Known rows, with every step that occurs
vapip/fuliru/gugurab/sena: [ 16 -23  15 -35  -2 -25 -34  -2   2   7  -5 -30  19  -6  18  21   1 -11
  16 -36  -7  -9  19  31]
bote/nebev/vapip/fuliru: [ -5   4   0 -28 -16  -9 -13   3  -9  14 -28  17  -7   2 -10  12 -11 -17
 -14   2 -16   5  -3  -2]
tibu/gugurab/sena/bote/tabo/lifo: [  5   4 -13 -20  16 -22   0  -8 -24 -15   1  19  22  30  14  17  22  36
  -1 -21  18  33  -3  -2]
tibu/gugurab/sena/bote/tabo: [ 22  -1 -18 -24  26 -21  -4  -7 -24 -20   0   4  27  24  24  14  13  34
  -4 -12  19  21  -1  -3]
tibu/gugurab/sena/bote: [ 16   2  -7 -10  16 -11  -1 -12 -25 -22   6   0  21  18  28   7   2  33
   6 -11  16  15  -6   1]
tibu/gugurab/sena/bote/nebev: [ 15  11 -14 -19  23 -13  -5 -16 -32 -18 -11  12  22  25  21   7   1  34
  -5  -4  11  16 -10  -5]
sena/bote/nebev/vapip/fuliru: [  1  18 -17 -17 -10   6  12  -8  13  -7 -19  12   6  20 -16 -18   1   2
 -19  14 -10   8   6  -4]
fuliru/vapip/nebev: [ -1 -20  25  12  -4   5   8 -20   8 -23  13 -11 -12  -9  16 -32   4  -7
  -5  25 -10  -8   6 -30]
fuliru/vapip/nebev/bote: [  2 -19  13  15 -18   2  20 -17  -1 -25  19  -3 -18 -22   3 -27  -2 -17
 -13  35  -1 -16  -2 -28]
lifo/tabo/bote/razi: [-26 -17   5  27  15  17  -2  25 -14  26  33   5  -8   7  -1  -3   0 -16
  27 -11   2  -3 -17  -7]
tabo/bote: [ -2  -5  15  58  -9  35   1  24   0  -5  32 -15 -18 -19  20   4  -6 -18
  19  14  22  -5  -2  14]
razi/bote/nebev: [-20  34  12  12  -7 -14   5  36   0  22 -14 -13  -3 -21 -13  -2   5  -6
  -4  17 -13  -1 -36  -3]
gugurab/sena/bote/nebev: [ 14  20 -14   3  44  -4  -8 -10  10  -4 -23  -9  17  23  -7 -20   2  28
 -10 -12  -5  28  -9   0]
tabo/bote/sena: [ 11   4  20  47 -17  48   1   8  22 -20  34  -3 -13 -36  11  17  -3 -32
  29  -1  21   5 -17  21]
sena/bote/razi: [-18  15  -1  30   6  32  20   7   6  13  30 -15   3  11  14 -45   7   3
  28  11  -4 -28  -2   1]
fuliru/gugurab/sena/bote: [  9   6  -8   8  28   2  -3 -20  15   0 -10 -26  16  17   5 -12   5  37
   7  -7   1 -12  36   9]
bote/nebev: [ -2  14   2  13  28  12 -15   5 -25  16 -19  -2  -3   3  13  -8  -4 -10
  -7  20  -9   3 -13  -9]
fuliru/vapip: [ -1 -17  19  32 -10  18   3  -6  17  -6  21 -29 -12 -14  17 -28   3 -10
  25  17  -2   0   7 -19]
nebev/vapip/fuliru/gugurab: [ -9 -14   8 -27 -41 -13  -4  -1  11  10  -5  -3  -8 -10  -4  20  -8  -7
   7 -12  -6 -18  32  16]
razi/bote/tabo: [-11  16   3   6  -1 -27   7  51  16  20   4 -22   7 -23 -10   9  24  -4
  -2   4  -1   5 -22   0]
gugurab/sena: [ 12  -1   9  15  37 -12 -20   6   2   7  -3 -27   6  -3  13   1  -4  15
  11 -27  -1  21 -11   9]

Rows
[-13  16  -5   3   1   6   0   0 -10  16 -28  18 -17   7 -12  -1 -12   3
 -16  18 -10   1  -3 -14]  bote/nebev/vapip
[ -2  16 -19 -22 -12   6  13 -17  14  -4 -23  11   7  24 -17 -15   1  10
 -18  18  -9  -8  27  -2]  sena/bote/nebev/vapip/fuliru/gugurab
[ -1   0  -5 -41  -7 -22 -18 -10  -4  16 -38  13  -1  11 -17  20 -12   4
 -15 -13 -15  -2  11   4]  bote/nebev/vapip/fuliru/gugurab/sena
[ -5 -13  12 -20 -38 -11  -4  11  12   7   0  -1 -11 -15  -2  17  -9 -17
   5 -16  -6   1   7  13]  nebev/vapip/fuliru
[ -5  -3   4  11 -36  16  -1  15   0  -2   2  18 -20  -8  -8  19 -14 -25
  -4  10  10  -1   0  10]  tabo/bote/nebev/vapip/fuliru
[-10  -6  -6  16  31  11 -11  13 -19  12  -3  16  -3  15 -12   5   0 -13
  -4   3   2  24 -14 -16]  lifo/tabo/bote/nebev
[ 12   4  12   3  -3   5  13 -13 -11 -25  10  17  -6 -37   1   4  -4 -29
 -25  16   0 -12 -28  -2]  vapip/nebev/bote/sena
[  1  -9  -4 -34 -30 -19   3 -12  28  -1 -12  -1   4   6 -15  12  -4  15
   0 -24  -7  -4  34  17]  nebev/vapip/fuliru/gugurab/sena/bote
[ 11 -14  18  10 -23  10  19 -27  13 -33  21   3 -15 -32  -5 -19  -1 -24
  -7  24  -2  -9 -12 -23]  fuliru/vapip/nebev/bote/sena
[-16  -2   1   7  19  -4  -7  23  -6  21   3   7  -1  10   2  10  35  -5
   1 -10   3  31   2  -4]  bote/tabo/lifo
[ -1  14 -19  -6  17  -4   3 -27  17   3 -30  -2   7  26 -15  -7  -3  44
 -10  -2  -5 -11  41   0]  fuliru/gugurab/sena/bote/nebev/vapip
[-12   7  -1  35 -21  28   8  13   0  -1   0  19 -28  -4  -9  10 -15  -8
  -5  24  15  -3   1   0]  tabo/bote/nebev/vapip
[ 19  -9  -1 -45   4 -20 -26 -13   4  -1 -20 -17  27  13   6   8   4  -2
  -1 -24 -11  -4  21  23]  vapip/fuliru/gugurab/sena/bote/nebev
[ -6 -18 -12 -29   7 -19 -17   0  -3  12 -21  25   2  23 -32  28  -5   1
 -10 -26  -3  20   9  -3]  lifo/tabo/bote/nebev/vapip/fuliru/gugurab/sena
[ -1  10  -3  13  28   2   2   1  13  11  11 -19  12  15   4 -30   2  26
  21 -25  -6  -2 -11   8]  gugurab/sena/bote/razi
[-13 -10  -3 -35 -38 -16   6  -7  24  13   1   2   1   7 -14   4  -7  11
  14 -29 -11 -27  27  18]  nebev/vapip/fuliru/gugurab/sena/bote/razi
[  0  -8   7  19  17  21  -7   8   9  -1  18  10   0  -7 -11  17   5 -23
  16 -18   6  30 -21  -2]  lifo/tabo/bote/sena
[ 18  11   1  26 -13  23   8   4   1  -6  21  -2  -8 -49  -6  13  -5 -37
   9   6  14  -4 -34  14]  nebev/bote/sena
[ 14  -4 -22  15  12  -5   3  26 -18   8  11  -3  -5 -24  -3  11   7 -22
 -14  19  18  -6  -9   0]  nebev/bote/tabo
[-15  -4  10   9  -3   0  17   5 -35   5  23  13 -15 -23   9 -17  -9 -22
 -15  23  -5 -47 -24  -8]  vapip/nebev/bote/razi
[ 13  -5   5  -8  17 -19 -16  -5 -37  -9   5  -1  13   4  36  24  -5  23
  12 -19  16  11 -14   3]  tibu/gugurab/sena
[-12 -21  15  16 -24   8  22 -13  -6 -11  32   0 -20 -21   4 -35  -5 -19
   1  32  -6 -38  -8 -27]  fuliru/vapip/nebev/bote/razi
[ -6  29 -20   8   5  19  22 -11  13  -4 -20  13  -2  23 -19 -29   0  19
 -20  27  -6   6   8 -14]  sena/bote/nebev/vapip
[  6 -13 -17 -48 -21 -29  -1  -5  29   0 -18   3   9  12 -21  18   5  15
  -9 -25  -3   0  40  13]  nebev/vapip/fuliru/gugurab/sena/bote/tabo
